Each row was made from one small tree. The marks that hang from a mark follow it in brackets, in the order of their numbers. Every link used is in the known rows. Write each row's tree.
In the rows, 128 means zero.
Known rows
K_877[K_89 K_382[K_220 K_489[K_643]]]: [ 88 144 161 208 118 119 120 137  57 104  82 137 162 186 127  91 179  70
 169 177  92 150 154  71 124]
K_89[K_877]: [130 112 137 118 107 137 126 117 108 112 118 131  99 108  96 126 133 122
 132 124  99 125 125 143 126]
K_339[K_489[K_382[K_220] K_643[K_622]]]: [ 61 124 107 138 101 133  99 139 101  74  92  88 178 141  85  76 148 130
  77  79 140 153  93  52  82]
K_643[K_220 K_622[K_382[K_489]]]: [101 114 118 191 157 107 133 120 172 144 119 143 194  95 108 111 119 159
 133 151 168 129 143  82 102]
K_489[K_643]: [ 97 122 110 120 120 139 117 129 106  93 118  97 137 121 101 106 155 144
 107 127 120 132 108 116 117]
K_382[K_489[K_643[K_220 K_622]]]: [ 81 112 119 177 131 114 136 108 135 116 110 105 192  92  95  88 140 147
 122 153 141 132 127  63  92]
K_339[K_489[K_382 K_643]]: [ 85 129 103 129 102 151 105 135  90  78 109  71 163 142  93  74 166 123
  83  66 136 155  69  87 104]
K_382[K_220 K_489]: [117 137 150 167 117 108 138 121 136 151 103 134 141 156 164 137 139 115
 161 138  88 129 168  73 118]
K_89[K_877[K_382[K_489[K_643[K_220 K_622]]]]]: [ 78  93 143 180 114 127 130 109  95  97 102 135 164  87  69  84 152 113
 139 175 106 140 134  77 100]
K_89[K_877[K_382[K_220 K_489[K_643[K_622]]]]]: [ 78 106 146 165 101 126 119 119  85  96  89 140 147 115  96 106 157 105
 147 177  74 142 158  68 102]
K_877[K_382[K_220 K_489[K_643[K_622]]]]: [ 71 122 138 181 121 114 121 129 101 111  96 138 181 138 128 108 155 107
 142 183  97 146 163  49 103]
K_489[K_382 K_643[K_622[K_233]]]: [ 89 120  86  79 123 151 100 145 130  57  93 121 145 104  73  62 131 148
 121 104 165 164 105 110  82]
K_877[K_89 K_382[K_220 K_489[K_643[K_622]]]]: [ 78 137 150 209 121 113 115 135  64 103  82 143 183 164 109  88 166  82
 160 192 111 149 159  61 109]
K_877[K_89 K_382[K_220 K_489]]: [112 147 174 215 123 112 131 135  75 131  90 164 156 192 147 108 158  60
 186 177  97 147 170  81 132]
K_220[K_382[K_489]]: [146 141 139 156 120 120 152 132 119 136 110 149 152 134 161 124 136  89
 158 138 128 143 119  93 115]
K_339[K_489[K_382[K_220] K_643[K_622[K_233]]]]: [ 64 132 113 121 108 135 102 154 116  74  79 106 167 132  80  64 153 144
  89  81 148 178  97  69  78]
K_89[K_877[K_382[K_220]]]: [109 109 161 146 105 127 126 130  87 103 104 164 105 141 107 124 141  94
 146 150  74 138 154 107 126]
K_489[K_382[K_220] K_643[K_622[K_233]]]: [ 74 122 100  85 115 139 104 150 132  56  77 136 139 130  81  69 128 144
 125 100 144 164 126  84  77]
K_89[K_877[K_382[K_220 K_489]]]: [112 117 167 172 101 125 133 120  94 124  96 157 123 142 130 123 152  85
 170 162  60 141 167  87 123]
K_89[K_877[K_382]]: [119 109 150 139 111 139 122 126  86 105 118 152 111 119 100 118 144  96
 142 156  92 139 136 130 131]
K_339[K_489]: [109 136 139 159 119 126 123 135 113 138 125  98 156 129 121 117 151 131
  94 108 132 146 100 109 125]
K_622[K_233 K_382 K_643]: [125 139 102 123 143 130  88 156 166 123 107 149  88 101 138 104 156 193
 170 154 142 188 135 192 135]
K_643[K_220 K_489[K_382] K_622]: [ 91  85 115 127 133 110 135 105 160 101 122 136 190  93  76  84  91 114
  87  72 180 133  92  78  74]
K_643[K_220 K_489]: [103  95 147 150 138 106 151 106 152 131 130 127 164 104 100 108 120 122
  89  89 143 128  95 101 107]

Write each row's tree
[ 70 100 113 144 134 118 126 122 130  87 118 113 176  88  61  84 129 163
  88 137 163 129 109  83  92]
K_489[K_643[K_220 K_622]]
[109 111 111  79 135 129 117 130 164 103 103 143 160  86  94  88 103 123
 113  83 174 165 103 122  80]
K_643[K_489[K_382] K_622[K_233]]
[ 92 100 126 138 169 105 131 134 195 132 109 157 183  66  78  95 113 173
  96 112 189 160 108 119  90]
K_643[K_220 K_489 K_622[K_233 K_382]]
[ 71 123 113 149 117 127 107 134 101 105 116  76 186  98  83  95 158 153
  65 123 148 149  87  87 100]
K_339[K_489[K_643[K_622]]]
[102 105 120 114 122 118 117 125 171  96 101 146 113  93 105  60 132 149
 144  83 156 190  93 144  97]
K_622[K_233 K_643[K_220 K_489[K_382]]]
[111 141 127 148 152 113 116 149 177 147  86 165 158 113 134 120 129 167
 163 157 141 160 174 102 101]
K_643[K_622[K_233 K_382[K_220 K_489]]]
[ 70 114 127 173 119 113 133 140 102  89 106 105 202  98  70  74 148 137
  61 115 175 156  63  59  85]
K_339[K_489[K_643[K_220[K_382] K_622]]]
[ 99 106 138 133 131 104 125 126 173 120 108 144 115  76 108  79 142 167
 135 117 147 184 105 156 107]
K_622[K_233 K_643[K_220 K_489]]
[111 115  98 138 134 117  91 119 153 130 129 117 122  98 141 129 155 157
 127 121 128 158 107 172 130]
K_622[K_382 K_643[K_489]]
[109 141 169 188 127 117 123 150  68 110  98 170 137 191 122 110 147  69
 160 166 111 146 155 102 136]
K_877[K_89 K_382[K_220]]
[107 112 127 104 112 121 125 118 136 103 108 127 141 152 129 115 120  89
 109  53 117 137 108  91  99]
K_643[K_489[K_382[K_220]]]
[100  95 109 135 112 115 114 104 152  94 121 121 129 105 114  78 127 126
 125  78 144 158  87 125 103]
K_622[K_643[K_220 K_489[K_382]]]
[112 141 117 129 135 118  89 161 169 120  90 164  83 126 145 110 156 190
 174 148 121 188 154 166 129]
K_622[K_233 K_382[K_220] K_643]
[118 124 146 162 144 103 161 142 166 126  90 186 177  87 107  83 109 133
 151 154 183 168 126  77  81]
K_643[K_220[K_382[K_489]] K_622[K_233]]
[ 61 128 111 163 125 122  98 146 113 106 103  91 187 123  93 107 166 167
  71 118 138 150 105  76 101]
K_339[K_489[K_643[K_622[K_382[K_220]]]]]
[ 77 128 104 114 144 127  99 157 145  95  89 136 147 107  86  98 147 185
 116 145 145 159 136 111  97]
K_489[K_643[K_622[K_233 K_382[K_220]]]]
[ 64 137 119 146 134 124  99 161 127 104  88 106 172 113  87  92 168 180
  82 122 148 173 109  91  97]
K_339[K_489[K_643[K_622[K_233 K_382[K_220]]]]]
[ 89  90 119 156 161 101 129 115 177 134 127 139 198  79  84 114 110 154
  81 108 179 130 103 101  94]
K_643[K_220 K_489 K_622[K_382]]
[ 99 135 124 158 155 132 126 143 163 122  90 128 156 109 108  81 170 178
 151 138 141 167 127 114 113]
K_622[K_233 K_382[K_489[K_643[K_220]]]]
[ 88 131 155 224 131 123 134 126  66 104  98 131 182 155  98  67 175  82
 162 175 123 148 128  81 123]
K_877[K_89 K_382[K_489[K_643[K_220]]]]
[103 110 111 115 100 115 100 116 139  96 111 124 109 131 143 105 135 117
 135  85 111 160 110 127 106]
K_622[K_643[K_489[K_382[K_220]]]]
[103  95 128 127 127 120 141 109 148 103 122 127 165 123  95  85 110 103
  98  50 153 133  83  89  97]
K_643[K_220 K_489[K_382]]
[ 89 113 155 165  96 132 124 121  77 100  90 135 128 136 110 108 170  96
 153 162  55 142 153  78 115]
K_89[K_877[K_382[K_220 K_489[K_643]]]]
[103 125 121 123 136 108  94 147 176 125  93 152 100 110 145 113 159 179
 149 120 119 190 131 163 119]
K_622[K_233 K_382[K_220] K_643[K_489]]
[129 122 151 182 128 108 167 124 136 130 110 157 165 127 133 103 126 100
 146 130 145 139 112  73 107]
K_643[K_220[K_382[K_489]]]
